Known rows, with every step that occurs
H, V, L, M, S, U: [  7.6 -28.2   3.6 -11.8  14.9  10.4  27.5  40.4   7.4  -6.7  15.2  19.0
  19.2 -21.8   3.7  -7.3   3.0  43.6   7.8  30.7 -18.6  12.6  -9.0 -11.5
   8.4  -5.0  47.4  -7.2]
M, S, Z: [  6.2 -18.8  13.1 -15.8  18.7  -7.0   1.4  20.8 -18.3 -13.8 -13.8  10.7
  16.8   1.1 -26.3   8.7   4.3  33.3  -4.6  18.5 -13.8   4.7 -15.6 -10.9
   8.6 -17.7  30.3   5.1]
C, V: [  1.6 -20.7   8.7 -11.9  18.3   3.3  -8.7  22.2  -6.3  -4.0   0.2   3.3
  11.1  -0.4 -20.0  -3.6  10.4  28.7  -3.7   0.1 -23.6   6.5 -23.9  -0.7
  12.8  -6.1  18.3   7.1]
U, V, K: [  1.9 -19.8   9.1 -24.9  -2.1  11.3   7.3  28.8  -4.3  -0.6   4.4  -4.7
  11.5  -9.7 -16.3  -6.7   7.3  17.9  -7.2  17.5 -33.2  13.1 -23.8  -2.9
  11.3  -8.5  19.4   6.2]
U, H, V, L, M: [  5.8 -24.0   2.7   0.0  20.5  11.5  29.8  42.4   7.2   4.5  19.5  25.7
  13.7 -20.3   4.5 -13.4  -4.8  37.6  -0.4  23.2 -27.3  15.6 -13.0  -4.7
   1.9 -11.5  35.9  -8.2]
V, N: [ -3.2 -19.2  10.5  -0.8  11.3   1.6   2.4  26.8  -6.6   2.1  -7.8  14.5
  11.1 -14.9  -7.0  -2.0  -0.7  19.6  -0.1  16.7 -11.8   4.7 -20.5  -6.0
   8.9  -4.9  12.7   2.6]
M, S, U, C, V: [  9.7 -26.1  -3.6 -14.4  34.3   4.3  11.5  26.8  -4.3  -4.5   8.0  -1.1
  22.9  13.2 -23.2   2.6   2.9  42.2  -1.4  13.5 -30.1   1.4 -18.3   1.6
  14.6  -2.4  41.1  -0.6]
M, S, U: [  5.7 -22.5   4.8  -2.8  14.0  -0.6  12.7  27.0  -5.2  -9.7  -0.4   6.8
  18.3  -3.7 -21.0   2.9   1.0  33.6   4.4  31.2 -13.4   4.1 -14.3  -7.1
   5.0  -0.5  38.0   1.7]
K, V, N, G: [  7.2 -21.4   7.3 -14.0  11.2  13.1 -10.6  32.2 -13.4   3.9  -1.4   6.4
  12.6 -19.1 -15.3  -7.7   9.2  12.4  -4.0  18.6 -18.5  11.9 -33.4  -5.2
  16.6  -0.5  15.7 -11.0]
L, M, S, U, V, K: [ 11.9 -27.5   7.4 -26.3  -5.2  11.0  22.4  35.0   3.2  -5.0  13.2   0.2
  17.0 -14.2 -16.9  -7.9  -6.2  30.6   1.6  30.8 -44.9  16.1 -10.8 -12.1
   3.8  -5.8  53.1   0.7]
L, M, S, U, V: [  6.2 -28.2   6.1  -7.4   7.3   6.7  17.6  33.8   5.8  -8.8   8.1   7.9
  18.3 -13.4 -19.7  -4.0  -7.7  41.3   0.9  33.2 -33.6  12.1  -7.8 -12.3
   5.7  -5.0  52.9   0.5]
S, M, L: [ 12.9 -20.1   0.8   2.8   1.8  -3.6  13.1  33.9  -2.4 -11.0   2.2   6.1
   6.5  -3.8 -15.1  -9.5  18.8  41.7   5.3  14.9   1.0  13.3 -11.9 -21.0
 -11.0 -12.5  34.0   0.8]
G, N: [  3.6 -21.7  10.6   1.5  15.7   5.8   5.0  22.5  -6.0  -2.0 -13.1  16.6
  10.9  -8.3 -19.1  -4.3  -9.7  29.8   6.9  10.2 -13.8   4.1 -14.2  -4.1
   9.4   0.8  28.4  -3.1]
C, V, L, M, S, U, H: [ 24.0 -29.5  -0.4  -8.5  30.4   9.0  21.3  35.5   7.2   3.9  23.5  18.9
  20.8  -9.8  -8.3 -11.9 -19.9  42.3  -0.1  31.2 -33.7  11.1  -8.2  -8.0
   0.3  -9.8  55.8  -8.9]
C, V, K: [  8.0 -20.7   9.6 -29.2   6.8   7.8  -5.7  23.7  -9.9  -0.7   6.1  -5.1
   9.5  -1.3 -17.0  -7.6  12.4  18.4  -3.4  -2.2 -34.4  10.7 -27.7  -0.2
  11.4  -7.2  18.0   6.5]
S, Z: [  3.1 -18.9   7.9  -8.3  22.8  -4.7   3.3  16.7 -19.0 -12.7 -11.1   6.7
  12.7  -3.9 -19.6   3.5  13.8  30.2  -9.5  11.4 -13.8   4.8 -18.1  -3.6
   8.1 -16.7  17.8  12.4]
U, C, V, N, G, X: [ 19.7 -25.3   0.1  -5.6  45.0  -0.8   0.3  33.8  -7.0   5.8   0.6   8.6
  15.6 -10.3 -11.3  -5.4  13.9  27.9  -2.9   4.7 -37.8  11.3 -22.6 -10.0
  16.6   1.5  26.3  -4.4]
L, M, S, U, H, V, N, G, Z: [ 17.4 -36.1  -3.7 -13.2  25.8   0.9  23.7  39.4  -1.4  -3.2   7.7  42.0
  22.5 -23.0  -6.2  -3.2  -9.7  27.3  -4.0  43.6 -35.8  23.6 -17.0 -10.3
  -0.3  -4.8  66.6 -21.0]
V, K: [  3.6 -17.4  10.9 -14.8   1.0   6.5   9.4  28.0 -11.0  -3.7   1.3  -3.4
   8.3  -5.7 -18.4  -4.4  14.6  18.4   2.4   9.1 -22.3   9.3 -21.4  -4.4
   4.3  -6.3  19.3   4.4]
N, G, V, L: [ 16.0 -22.5   3.5 -11.7  20.6  13.9  -5.9  36.7 -10.1  -6.2  11.1  -0.9
  12.6 -16.4 -11.8  -6.3  31.7  34.1  -1.2  27.3   0.1  16.9 -29.1 -11.8
  16.4  -9.4  23.0 -10.9]
H, V, L, M, S, Z: [  7.7 -24.7  11.5 -24.9  18.7   4.8  15.9  34.3  -6.7 -11.0   2.2  22.7
  17.4 -17.0  -1.1  -2.0   7.5  43.3  -1.6  18.2 -18.0  13.7  -9.7 -14.6
  11.8 -22.2  40.2  -3.8]
G, V, K: [  2.0 -22.9   5.2 -36.5   0.6  10.1  -4.4  28.6 -17.2  -2.3   6.1  -8.0
   8.8  -5.2 -16.7  -4.3  10.1  20.0  -3.0  22.5 -15.8  14.3 -24.7  -3.5
  16.3  -6.9  21.8   6.5]
H, U, C: [ -1.6 -19.3  -8.8   9.3  31.5   9.0  39.6  31.0  -9.5  -3.9   4.8   0.0
  16.8   2.7 -22.1  -1.8  20.5  41.5   3.6  10.9 -26.0   5.6 -14.0   0.9
   5.6  -0.1  33.0  -2.1]
M, L: [  4.5 -21.8   7.3   1.7   2.1   5.1  16.3  27.5  -2.8  -3.5  -4.9   8.1
  10.7  -2.1 -16.5  -5.8  12.0  38.3   4.2  18.0   2.5   8.5  -9.5 -14.5
  -0.3  -8.4  23.6   0.6]
L, M, S: [  2.7 -20.9  17.5  -0.1   1.3   3.1  12.5  36.1  -3.7  -9.4  -1.6  10.6
  10.5  -5.8 -27.6  -0.4   0.7  39.7  11.5  13.8 -22.0  10.4  -5.6 -18.3
  -1.2  -8.3  46.6  -3.5]

Rows
[ -5.4 -24.9   4.9 -23.6  11.5   4.8  -9.4  27.3 -12.9   3.1  -2.6  10.0
  11.8 -14.6  -5.3  -2.2  -3.4  20.8  -5.8  28.8  -5.6   9.8 -23.1  -4.8
  20.7  -5.8  14.3   4.3]
G, V, N
[ 16.4 -28.1  -3.2 -14.9  23.7  18.0  26.6  41.6  -1.0   8.7  19.3  15.6
  20.5 -13.6 -10.9 -13.1 -30.6  35.9   1.2  45.9 -23.2  11.2  -5.0  -7.5
   4.0  -5.5  56.4 -12.2]
K, V, L, M, S, U, H
[  9.2 -24.1   7.2  -7.4  15.9   9.9  28.5  46.3   6.7   2.5  16.6  28.9
  17.6 -15.0  -1.3  -8.0 -14.9  40.6   4.0  30.6 -25.7  15.6 -10.6 -12.0
   2.6 -12.4  47.1 -16.0]
U, H, V, L, M, S
[  9.7 -23.2   9.6  -8.9  20.1  13.4   3.7  32.4   1.8  -0.4  10.7   7.1
   9.4 -14.2  -8.3 -13.3  11.9  39.0   2.4  -0.4 -22.3  11.9 -12.2  -9.9
   7.9 -12.9  29.8   0.5]
C, V, L, M
[  6.6 -22.5  14.7 -12.3   7.2  15.4  16.0  42.4   6.8  -0.9   6.8  10.1
  15.7 -16.9 -13.0  -7.5  -3.6  42.8   3.8  26.2 -21.5  14.5  -5.7 -19.4
   8.9 -15.5  43.7  -6.9]
U, V, L, M, S
[ 10.5 -23.4   5.1  -9.7  13.3   6.9  -9.7  32.3 -14.2 -11.2   5.3  -2.6
  10.8  -9.3 -24.5  -1.6  30.3  30.7  -2.3  22.7 -10.7  16.5 -31.9  -8.9
  14.4  -4.5  25.8  -5.9]
N, G, V
[ -4.2 -20.9  -3.1  -3.9  15.7  10.0  24.4  28.3  -1.6  -3.2   4.5   5.2
  17.0 -13.7 -16.9  -6.7  11.1  32.1  -4.7  24.5 -30.8  12.7 -18.3  -2.5
  10.5  -0.7  28.4   3.4]
H, U, V
[ 14.7 -22.8  10.4  -7.4  18.7   4.0 -15.3  26.4  -6.1  -1.0   2.7  10.3
  13.1 -15.2 -12.1  -6.2  20.9  19.0  -4.8   4.0 -28.8  11.9 -37.0  -6.3
  12.6  -3.9  14.9  -7.8]
C, V, N, G
[ 12.7 -24.2   7.4 -14.0  29.7  15.6  15.5  41.4   0.3   1.0  12.3   4.3
  16.7   3.5 -17.8  -5.9   4.9  51.4   6.7   0.5 -26.8   8.8  -7.2 -11.8
  10.9 -15.8  46.6 -10.5]
U, C, V, L, M, S
[ 10.6 -23.1   3.0   1.7  18.1   2.1  12.5  36.3  -0.5   3.3  11.0  28.4
  16.9 -21.5   1.1  -5.9   3.6  17.0  -8.1  27.9 -33.2  15.5 -37.1  -0.9
   6.3  -2.4  20.4 -16.9]
U, H, V, N, G
[  7.4 -28.3  -2.1 -11.1  29.2   0.8  10.3  34.1  -8.4   1.0  -1.4  37.0
  17.5 -18.2  -4.9  -1.7   3.5  15.1 -12.0  29.8 -25.1  21.0 -30.3  -1.3
   7.8  -8.0  33.3 -15.5]
U, H, V, N, G, Z
[  1.8 -20.3  -1.6 -22.1   4.2  13.7  28.1  30.4  -4.9  -0.2  10.4  -3.3
  15.3 -14.9 -13.9 -10.6  13.7  21.8  -4.5  21.6 -40.9  16.6 -21.4  -2.0
   8.7  -1.4  28.8   2.4]
H, U, V, K
[  4.8 -29.7   6.9 -12.9   5.5   6.6  15.6  33.6   7.1   0.6   4.7  17.7
  19.9 -23.3  -4.6  -5.8 -19.1  30.7  -1.0  38.3 -33.9  11.4  -9.4 -12.8
   8.6  -5.0  45.8  -1.8]
L, M, S, U, V, N
[ 17.9 -28.6   5.8 -14.8  22.1  10.8  10.5  33.3   4.9  -3.4  15.4   9.7
  18.0 -12.7  -8.3  -9.9   1.3  43.9   5.3  18.8 -24.2  10.2  -8.3 -12.6
   7.5  -7.9  48.9  -3.8]
C, V, L, M, S, U
[ 27.4 -31.4  -5.7 -10.1  31.2  18.6  23.3  47.0  -3.9  -7.7  24.0  -2.5
  21.0  -8.3 -15.9  -5.0  23.8  54.8   6.6  36.2 -16.4  16.6 -13.7 -15.9
  11.4  -8.4  60.5 -20.7]
N, G, V, L, M, S, U, C
[ 14.5 -25.3   5.8 -18.5  27.1   2.7  27.7  36.9  -5.0  -3.7  10.3  31.5
  20.5 -14.2  -1.5  -4.2 -12.5  41.9  -7.1  29.9 -29.1  14.7 -10.3 -10.8
   5.0 -23.7  47.1  -8.6]
U, H, V, L, M, S, Z
[  1.0 -23.4   1.9 -12.8  31.1   7.1   1.8  26.1  -6.5   7.3   0.9   6.5
  15.7   2.3  -9.7  -2.6   2.6  27.6  -6.6  -1.1 -29.2   2.1 -24.0   3.2
  18.4  -7.5  14.6   0.9]
U, C, V, N
[ 12.6 -29.7  -1.1  -9.5  29.2   7.1  19.3  33.0  -0.7  -5.7  13.4   1.5
  19.4   7.7 -23.9  -2.3   0.9  49.4   3.9   7.5 -39.1   6.3  -8.9  -5.2
   7.3  -5.1  55.6  -2.6]
L, M, S, U, C, V
[ 11.5 -28.9  -6.8   3.1  28.5  11.1  38.7  39.0   9.5   2.6  25.5  25.0
  17.9 -23.9  10.9 -14.5  -5.4  39.0  -2.1  35.5 -28.3  13.6 -12.1  -0.7
   0.6  -5.5  42.2  -5.0]
S, U, H, V, L, M
[  8.5 -29.5  -1.0  -4.0  14.7   1.7  33.4  37.9   5.3  -4.3  17.6  27.0
  20.3 -11.3  -7.8  -4.7 -19.4  37.8   1.4  37.9 -39.5  13.0 -11.9  -4.6
  -1.4  -1.6  57.4  -7.2]
L, M, S, U, H, V
[ 20.0 -25.6   0.9   6.6  24.3   7.3  35.7  40.0   5.9   1.6  18.7  19.9
  19.7 -14.3  -8.4  -8.8 -17.1  42.8   6.0  42.3 -21.7  10.7  -2.2 -12.7
  -6.9  -8.5  57.4 -10.6]
V, L, M, S, U, H
[  9.0 -28.1  -2.2 -19.7  33.7   4.0   8.3  26.4  -3.4   4.7   5.5   8.1
  24.3   3.3  -8.8   1.0  -9.0  32.2  -4.0  18.0 -29.4   0.6 -20.5   0.9
  18.0  -2.9  33.6  -3.6]
M, S, U, C, V, N
[ 13.3 -25.2  -3.3 -10.8  35.4  18.5  34.6  42.7  -0.3   1.0  18.2   5.7
  20.7  -1.4 -15.0 -10.0  10.5  54.5   9.1   5.9 -35.8  12.1  -4.8 -10.9
   8.5  -9.1  55.6 -14.4]
H, U, C, V, L, M, S
[ 19.1 -29.8   7.8  -3.8   6.5   7.6  12.6  38.5   7.6  -5.5  10.1  15.1
  20.4 -28.2 -11.3  -6.8   3.4  31.0  -0.2  37.6 -39.1  17.5 -19.9 -17.5
   5.3  -2.7  49.3 -14.3]
L, M, S, U, V, N, G
[ 15.6 -25.7  -4.9 -15.0  42.8  12.0  14.9  31.4  -1.0   0.5  13.8   0.0
  24.6   5.7 -11.3  -2.4   5.1  44.8  -0.8  18.9 -18.9   1.8 -15.6  -1.5
  16.9  -7.5  38.0  -6.1]
M, S, U, C, V, L
[  3.7 -24.6   3.7 -11.9  12.3   4.2  10.7  27.5   1.2  -6.7   3.0   4.6
  21.8  -7.1 -18.9   1.0  -5.2  33.3  -4.4  39.0 -24.1   7.5 -17.1  -5.3
  12.5  -3.0  38.0   2.5]
M, S, U, V
[ 14.4 -25.6  -0.8   4.2  30.8  13.8  37.3  41.3   2.3  -3.6  14.2   4.3
  20.1  -4.3 -12.1  -4.2   5.1  53.7  11.0  24.7 -17.0   5.5  -0.4 -12.5
   3.0  -8.9  54.7  -8.9]
V, L, M, S, U, C
